Known rows, with every way that one mark hangs from another:
{neba gogo}: [  1   5   0 -14   1  -6   8  19 -12   2   0 -12   7  -2  15  -3  15 -10
   1  -4   5  -5  -4   3  -1   3   1  -3   9   4  -2  -1 -30  -2  14   4
  10]
{pive buvap gogo lunonin}: [  9 -11  29   4 -26   8  -3 -26   5  -4  -1  13 -12 -21 -12  -5   4  38
 -30  38  27 -26   5   5  -4 -13 -31 -49  17  24 -14 -16 -17  55 -43  29
  11]
{buvap neba {visen {popon pive}}}: [-26  16 -15 -40   5  -8   8  38  -2   0  40  28   3 -10   6   9 -32  13
  23 -26  -9  -8   2  18 -45  22  -5  21 -11  10  20  -6  11   5   0  11
   3]
{neba {gogo {sigi lefa}}}: [ 11  -1   1 -15   3   7  22  32 -24   1  18  -8  -4  -5  17 -27   5 -14
  -5  -5  -6  -8   0 -35  10   4   1   4  24  -1  -5   6 -17   3  18  13
  -8]
{lunonin visen}: [  4   7 -27  -7   1   3  -2   4  -4   5  -1   1 -22   4 -25  -5  11  -4
   1  -6  -7  -6  -2  -5   8 -18  -3   9 -11  -8 -17  -7  -5  11  -2   2
   9]
{lunonin {visen {gogo {sigi lefa}} popon}}: [ 11   4 -25 -33  -4  26   4  26 -21   0  28  20 -40  15 -30 -28 -15 -13
   5  11 -24   4   5 -36  -2 -30 -21  25 -19  14 -26 -16  20  15  18   7
 -11]
{buvap neba visen}: [ -9   5 -23  -5   2 -10   9  35   2  -3  25  21  -5 -15   5   4 -15  11
  10 -19 -10  -1  -6   8 -26  28   6  17  -5  -9  18   7   8  11   1   2
   6]
{popon neba {pive gogo} visen}: [ 27  -7  30 -16  -4   4 -17 -12  -6   0   7  14  17 -26 -23  23  -3  12
   2  22   5   5  38  -6  -7  18 -21  -3  10  35  14 -43 -22  16 -24  49
 -23]
{buvap {neba {lunonin {visen {gogo sigi}}}}}: [ 35   9 -23  -5  -2   6 -19  26  -1  -8  54  -9 -25 -10 -10 -28   8 -15
  23 -22 -26  39 -10 -19  -6  -6 -12  26 -28  -3  20 -10  23   2  34   8
  -7]
{popon neba {pive buvap gogo} visen}: [ 29  -7  40 -16 -13   8 -17 -28  -1   1  12  13  11 -36 -24  23  -7  25
 -13  33  26  -7  36  -6  -8  12 -28 -23  12  43  11 -48 -26  37 -41  48
  -6]
{lunonin {visen buvap}}: [  2  -2 -24  -6  -5   5   0   8  -5   1   8   8 -26   7 -30   0  -1 -13
   6   4 -31  -9   0  -6 -10 -20 -11  19 -15   2 -19 -17   1  11  16 -14
  11]
{neba lunonin}: [  6   7  -3 -12  -1  -2 -15 -13  -1   4   1 -29   5  -1  10  -4  12  -4
  21  -3   0  21  -2  -1   0  -3   1  -2   4  -5  -2   3   8  -1  21  -6
   0]
{gogo {sigi sata tifi}}: [ 15 -11  -4 -12   5  12  -1  14 -40   8  26  13  23  -8  -9 -35  40   2
 -22   7 -12  -4 -15 -20 -17   0  -4  16  12 -12  -1 -18   6  -3   3  21
  -5]
{pive {buvap neba}}: [ -3   1   8  -1 -10  -5   0   2   8  -6  30  13  -1 -18   7   1 -18   9
  -5  -3  19  -7  -5   5 -12   8  -7 -13   0   5  30  -1   0  13 -18  -2
  16]
{popon {pive buvap}}: [ 11   2  17  -5  -5   1  -4 -18  -1   1  13  -2   6 -16   5  -1 -10  16
 -10  -1  21 -18   6   9  -4  -1 -14 -16   1  17   5 -19  -7  18 -19   8
  16]
{neba gogo {lunonin {visen buvap}}}: [ 12   9 -28 -30  -3  -4  -7  15 -17   6  10 -33 -17   7  -5  -7  26 -26
  27  -3 -25   8  -6  -5 -13 -18 -12  18  -2  -2 -23 -15 -18   7  51 -17
  17]
{popon {pive {buvap visen} gogo}}: [ 10  -1   5  -5 -13   3  -1  -8  13   3  12   4  -6 -32  -3   1  -5  41
   3   8  25 -25   5  15 -19   8 -20 -18   5  19 -16 -21 -16  56 -27  33
  28]
{sigi lefa sata tifi}: [  6 -14 -15 -37   2   4   3   5 -63  19   2  21  28  10 -11 -31  20  -6
 -20  21 -15 -20  -4 -16  -9  -1   3  20  30 -14 -25 -20   3   1   8   2
   1]
{popon pive}: [  7   4  10  -7   6  -2  -3   0  -7   0  10  -1  13  -4   6  -1  -6   3
   1 -16  -3  -8   8   8  -4   5  -3   4  -2   7   6 -10  -4  -6   0  13
   0]
{visen {popon pive}}: [-19  12  12 -36   4   2  -2   3  -6   2  13   5   9   5   2   5 -17   1
  13  -5   1  -6  10   8 -20  -9 -11   5  -5  18   3 -15   2  -6   1   8
  -1]
{pive buvap}: [  4  -1   9   2 -11   3  -2 -17   4  -1   5  -3  -6 -10   0   1  -3  15
 -14  12  23 -10  -1   0  -2  -6 -11 -20   1   8  -1  -7  -4  24 -18  -1
  16]
{buvap {neba lunonin}}: [  3   8  -2 -14   0 -12 -15   5   2  -2  27 -16  10 -10  14  -4  -4  -9
  28 -18  -5  25  -7   1 -16  12   3   5   4 -11  31   8  13  -9  20  -7
  -4]
{pive lunonin}: [  2  -4   9   2  -9  -1   3   3 -16  -2  -4  16  -2  -2  -2  -4   3  16
 -30  12  -4 -11   3   1  -2  -3 -11 -16   4   5  -2  -4   0  14 -14   7
  -8]
{nulu lefa}: [  0   8   2   7   3   1  -6  11   1  -1  -3  -2  -9  -7   1  -1  16  -1
   3  -1 -12 -14  -8  32  -5   9  13   5  12   4   2  -1  -2  -5   2   0
   2]
{buvap {visen popon}}: [-28  12 -21 -34   0   1  11  20   1   3   2  13 -12   3  -4  10 -12  14
  14   6  -1  -4   0   7 -30   1  -5   9 -11   6 -18   0   9  18   4  -3
   4]
{neba {gogo {sigi lefa}} {lunonin visen}}: [ 21  12 -28 -34   1   9   5  22 -31  10  20 -38 -23  -2   0 -40  24 -23
  15 -13 -11   7  -5 -42  12 -15  -2  11  15 -15 -22   1  -7  13  38   6
  -1]
{visen gogo popon}: [ -4   4   2 -25  -8   7  -9  10  -4  -5  10  15  -7  15  -5   5 -15  -5
  10  16  -9  14   3   6 -18 -14 -17  11 -25  28  -8 -16  10  -1  16  -3
  -3]
{buvap neba {visen gogo popon}}: [-12   8 -20 -30  -5  -2   1  45   0  -9  34  36 -12   1  -2   9 -29   5
  20  -1 -19  13  -2  14 -44  13 -10  26 -29  19   9  -7  18  10  15  -3
   1]
{sigi lefa}: [ -1  -6  -5 -13  -1   3  10   2 -18   8  -3   4  -4   6   0 -11 -15  -4
  -3   7  -6 -12   6 -16   9  -1   5   4  15  -4 -13   3   4   5   5  -5
  -5]
{gogo {sigi lefa tifi}}: [ 16 -13   4 -19   5  14  18  13 -38   5  19  12  11  -2   0 -36   1  10
 -14   7 -13 -10   0 -44   9   7  -2  19  34 -13  -8   4  10   9   4  13
 -13]
{gogo sigi}: [ 10  -2   5  12   1  11   8   9   5  -6  20  -2  -8  -8   1 -15   5   2
  -3  -5  -4   7  -4 -20   4   3  -4   1  -1   0  10   3   8   0  -1  13
 -12]
{buvap visen}: [ -4   3 -24  -3   1  -2  10  18   0   2  -2   8  -9  -8   1   2   0  15
   3  -1  -5  -6  -3   5 -11  15   1  11  -5  -6 -14   2   5  18   3  -1
   8]
{popon visen}: [  8  -3  18  -8   0   5  -4   0 -11  12   2   6   0  -7 -21  15  -7  -1
  -4   1  -1   1  13  -9  -2   9   9   3   2   9   7 -14  -4   5  -5  10
 -24]

Rows:
[-24  28 -25 -60   0 -16   3  45  -8   3  32 -14   2  -9  27   6   0  -7
  43 -19  -4  17  -9  10 -47  17  -2  14   1   0  13   9  -7   7  37  -4
  12] : {buvap {neba gogo lunonin} {visen popon}}
[  4   4 -18 -17  -4  16   7  36   1 -10  28  19 -24   0  -4  -7 -11  10
   7   7 -16  16  -3 -11 -31   1 -18  21 -31  21 -12  -9  22  18  18   8
  -8] : {buvap {visen {gogo sigi} popon}}
[ 25 -10  43  10 -20  17   0 -16   4  -6  28  10  -8 -35  -5 -22   2  45
 -34  17  21 -27   8  -8  -7  -4 -38 -44  13  29   7 -24 -13  51 -43  53
   0] : {popon {pive buvap {gogo sigi} lunonin}}
[ 13  18 -30 -33   1  -4 -11  11 -18  10   2 -41 -12   2  -1 -13  35 -19
  22 -11  -2  12  -6  -4   5 -17  -1   7   0  -9 -20  -5 -23   9  35   1
  18] : {neba gogo {lunonin visen}}
[-23  21 -16 -45 -13  -8  -6  11   8   0  36  -3  -8 -18  11   8 -18  17
  28  -2  17   9  -9   7 -45   7 -15  -7  -6   8  13   1  16  31   6 -11
  20] : {pive {buvap {neba lunonin} {visen popon}}}
[ -4  19 -21 -55   3  -9 -11  10  -9  -3  12  -3  12 -10   9  15  -2  11
  28   7  -5  23  20   2 -36  12 -27  13  -9  18  -7 -20  14  10  17  10
   2] : {buvap {visen {popon {neba lunonin} pive}}}
[ 17   7   3 -24   5 -11   0  18 -22  -8   9  -2  26 -12  21   6  14 -10
  -4   1   2   3  21   3  -4  19 -19   5   7  18  10 -24 -32 -10   7  23
   8] : {popon {neba gogo} pive}
[ -8   6 -22 -27  -6   5   1  28  -3  -3   9  23 -16   8  -8   7 -15  11
  14  13 -14  11   1   8 -32   0 -15  19 -30  24 -23 -12  15  18  19  -4
   5] : {buvap {visen gogo popon}}
[-25  16  -1 -55  -7 -11  -3  32 -10  -4  40 -12   8   3  23   9  -9 -30
  46  -9 -23  16  -8   4 -50  -1 -13  15   4  15  24  -5  -5 -12  52 -24
   3] : {visen {buvap {neba gogo lunonin}} popon}
[ 28  -4  18 -27   0  -1 -23  -9 -23   2  19  -5  22 -14 -11  27  -6 -13
  16  13 -27  25  34 -10 -24  15 -20  17   2  29  16 -45   5  -4  25   4
 -27] : {popon {neba lunonin} pive {visen buvap}}
[ 24 -19  17   2 -10  11  -8   9 -15   0  16  21  -6   3 -27  19 -20 -13
   0  16 -38  11  13  -4 -20   3  -8  27 -18  34   0 -35   8   4  28 -10
 -24] : {popon {visen buvap gogo}}
[ 10  -1  -6 -39 -13   5 -23   0  -8 -20  17   5   2  13  -1  17  -9 -22
  28  42 -33  46  17  -5 -38 -12 -42  20 -26  39  -7 -32  22  -6  45 -20
  -8] : {visen buvap gogo {popon {neba lunonin}}}
[ -9  11   6 -39   2  -2  -6   1 -10  -9  11  19  15  -1   1  17 -12   1
   6  14   0   7  25   0 -21  -1 -28   3  -7  27  11 -24   0  -9  -8  16
  -4] : {visen {popon neba pive}}
[ 17   9   1 -15   2   2  -2  16  -8   0  21 -44   4 -11  28 -22  30 -13
  17 -16   0  23 -10 -19  -2   3  -2  -2  11  -1   8   6 -12  -4  36  10
  -6] : {neba {gogo sigi} lunonin}
[ -8   2   3 -33  -4   9  13  38 -10 -21  30  11  -1  -1  11   8   4 -20
   6  24 -21  11  10 -26 -34  -3 -38  12  -2  31   9 -18 -13  -5  26   3
  -7] : {visen buvap {popon {neba {gogo sigi}}}}
[  0   9 -13 -33   0   3  -1  27 -10  -1  19  22  -4   3  -1   6 -20  10
  14  -2 -16   4   9  16 -35   4 -19  25 -29  29 -16 -24  12  11  17  10
   4] : {buvap {visen gogo {popon pive}}}
[  3  -9  30   1 -27  -2  -2  -9   8  -8  25  26  -8 -29  -7  -4 -12  33
 -26  21  21 -21   1  10 -18   2 -26 -42  15  19  20 -12 -13  47 -43  27
  11] : {pive {buvap neba} gogo lunonin}
[ 33 -28   6 -10  -5  19  12  24 -42  -5  33  29   4   7  -7 -32 -12  -1
  -8  23 -50   0   1 -40 -10   0 -18  44  12  10 -14 -20  22   8  36  -4
 -15] : {visen buvap {gogo {sigi lefa tifi}}}
[  1  17 -18 -29 -10 -17   1  26  -5   3  31 -23   0 -29  31  -4   7   8
  21 -14  16   7 -15  11 -31  23  -6  -6   8  -2  12   3 -15  31  19  -2
  29] : {pive {buvap {neba gogo lunonin} visen}}
[ 14 -16  -8 -24   5  14   9  16 -57  12  23  18  19  -1  -9 -45  25  -4
 -25  13 -18 -14 -10 -36  -8   0   1  21  28 -14 -14 -13  12   1   6  14
 -11] : {gogo {sigi lefa sata tifi}}
[ 12  -9  27  -9   0   7  -3   3 -18  10  20  12   8  -7 -18  19 -22  -6
   4  -6 -27 -10  19  -1 -23  12  -3  20   2  27  12 -35  -1  -1  12   4
 -23] : {popon pive {visen buvap}}
[ -2   2 -22 -31 -11  14  -9  17  -7  -5  19  25 -34  22 -36   5 -15 -18
  17  20 -38   6   4   0 -28 -36 -27  31 -36  27 -28 -32  12  10  32 -18
   8] : {lunonin {visen buvap gogo popon}}
[ 32 -10 -18  13  -6  19  -4  24  -4 -11  35  15 -38   4 -30 -19   1 -14
   1   4 -45  11  -4 -21 -10 -20 -23  34 -33  16 -14 -27  14  12  33  -2
  -3] : {lunonin {visen buvap {gogo sigi}}}
[ 22   0  -6 -36   6   3  -7  19 -52  12  29 -29  31 -10  19 -41  66 -12
  -1  -1  -9  13 -23 -19 -19   1  -4  12  25 -13  -4 -16 -11  -7  37  18
   1] : {neba {gogo {sigi sata tifi}} lunonin}
[-16  19 -27 -60  -7   0  -6  18 -17   6  13 -26 -19  13  -8   0  15 -28
  40   5 -24   6  -4  -2 -30 -33 -19  17  -7  11 -26 -17 -14   7  53 -21
  16] : {neba gogo {lunonin {visen buvap popon}}}
[-33  15 -22 -34   0  -6  10  39   4   0  28  27  -9  -5   2  11 -26   9
  21 -10  -6  -1  -3   9 -44  15  -3  16 -10   2  14   4  13  10   2  -3
   3] : {buvap neba {visen popon}}
[ -9  12 -22 -18   2 -17  17  57  -8   0  25   7   0 -17  20   0   0   2
  10 -23  -6  -4 -10  13 -29  32   5  16   2  -6  17   6 -21   8  16   6
  14] : {buvap {neba gogo} visen}
[ -6  10  13 -39  -9   1  -7 -13  -5 -11  18  17  10 -11   2  17 -16  13
  -7  27  24  -3  23   2 -21  -6 -39 -17  -5  35   7 -30  -4  14 -24  15
  13] : {visen {popon neba {pive buvap}}}
[ 12 -13   3   5 -10  -3  -7  29   0 -16  40  30  -3   2   0   5 -29 -18
  12   1 -40  14  -3   7 -31   9 -12  32 -22  21  24 -17  15  -8  31 -17
  -4] : {visen {buvap neba} gogo}
[-22   6 -24 -34  -4   8   1  11  -2   1  12  16 -30  18 -33   7 -10 -14
  18  11 -26 -12   2  -4 -26 -35 -19  22 -20  12 -23 -19   4  10  17 -19
  10] : {lunonin {visen buvap popon}}
[ -3  12 -27 -17   1 -13  -6  23   3   1  27  -8   0 -16  13  -2  -3   5
  31 -21 -10  20  -8   6 -26  25   4  15  -3 -14  17  10  17   9  21  -5
   3] : {buvap {neba lunonin} visen}
[ 15  -4  28  -3 -14   5  -8 -30  14   0  11  -5   3 -26  -3  -2  -3  25
  -1  11  29 -20   6  12  -5  -6 -21 -27  12  23  -2 -22 -19  36 -30  32
  20] : {popon {pive buvap gogo}}
[ -5   9 -20 -44   0   2  -8  11 -13  -9  21  29 -11   7 -27  16 -13 -11
  13  18 -30  -3  25  -6 -30 -20 -38  26 -23  29 -10 -40   1   1   9   1
   7] : {lunonin {visen buvap {popon neba pive}}}
[ 35  -5  26  -6   0   8 -16   7 -22   6  17  14  10  -8 -17  10 -15  -1
  -4  -4 -16  10  20   6  -6  13  -3  18 -15  32  10 -38   2  -1   8  22
 -25] : {popon pive {visen gogo}}
[ 22  -8  -5   5 -22   3   2  12 -16  -7   8  31 -21 -14  -6  -3  -6  39
 -41  31   1 -11   3  10 -17   5 -29 -16 -18  26 -24 -21   8  54 -13   8
  15] : {pive {buvap {visen gogo}} lunonin}
[ 20  -4   9 -35  -5  -4 -13  12 -27   1   9 -18  16 -10  -1  26  13 -26
  17  23 -22  27  23 -16 -22  16 -17  13  11  26   6 -31 -20   0  40  -5
 -19] : {popon {neba gogo lunonin} {visen buvap}}
[ 18 -12  34  16 -25  18   4 -16   9  -8  20  11 -22 -29  -8 -19   7  41
 -36  31  23 -20   0 -15  -1 -12 -34 -47  15  20   0 -13 -10  55 -42  41
   0] : {pive buvap {gogo sigi} lunonin}
[ 22  -1   0 -43   5   5  10  19 -52  10  21 -31  20  -6  23 -43  27  -5
   8  -3  -8   7  -6 -45   5   8  -2  15  46 -15  -9   6  -7   5  38  11
  -9] : {neba {gogo {sigi lefa tifi}} lunonin}
[ -1   9  10 -15  -8 -10   7  21  -4  -3  31   0   4 -20  22  -1  -3  -3
  -4  -7  22 -12  -8   7 -15  13  -7 -13   9  10  28  -1 -28  14  -6   2
  23] : {pive {buvap {neba gogo}}}
[-27  21 -26 -48  -3 -10  -4  26   4   2  31  -1  -2  -7  11   5 -14   4
  44 -14  -7  20  -6   6 -45  11  -2  13  -9  -3  13   6  21   7  23  -9
   1] : {buvap {neba lunonin} {visen popon}}
[ 32 -15 -22  -1  -9  22   5  25 -21  -5  32  20 -41  11 -30 -31 -13 -19
  -3  12 -51  -2   5 -36  -1 -21 -18  37 -18  11 -26 -23  22  16  37  -8
  -9] : {lunonin {visen buvap {gogo {sigi lefa}}}}
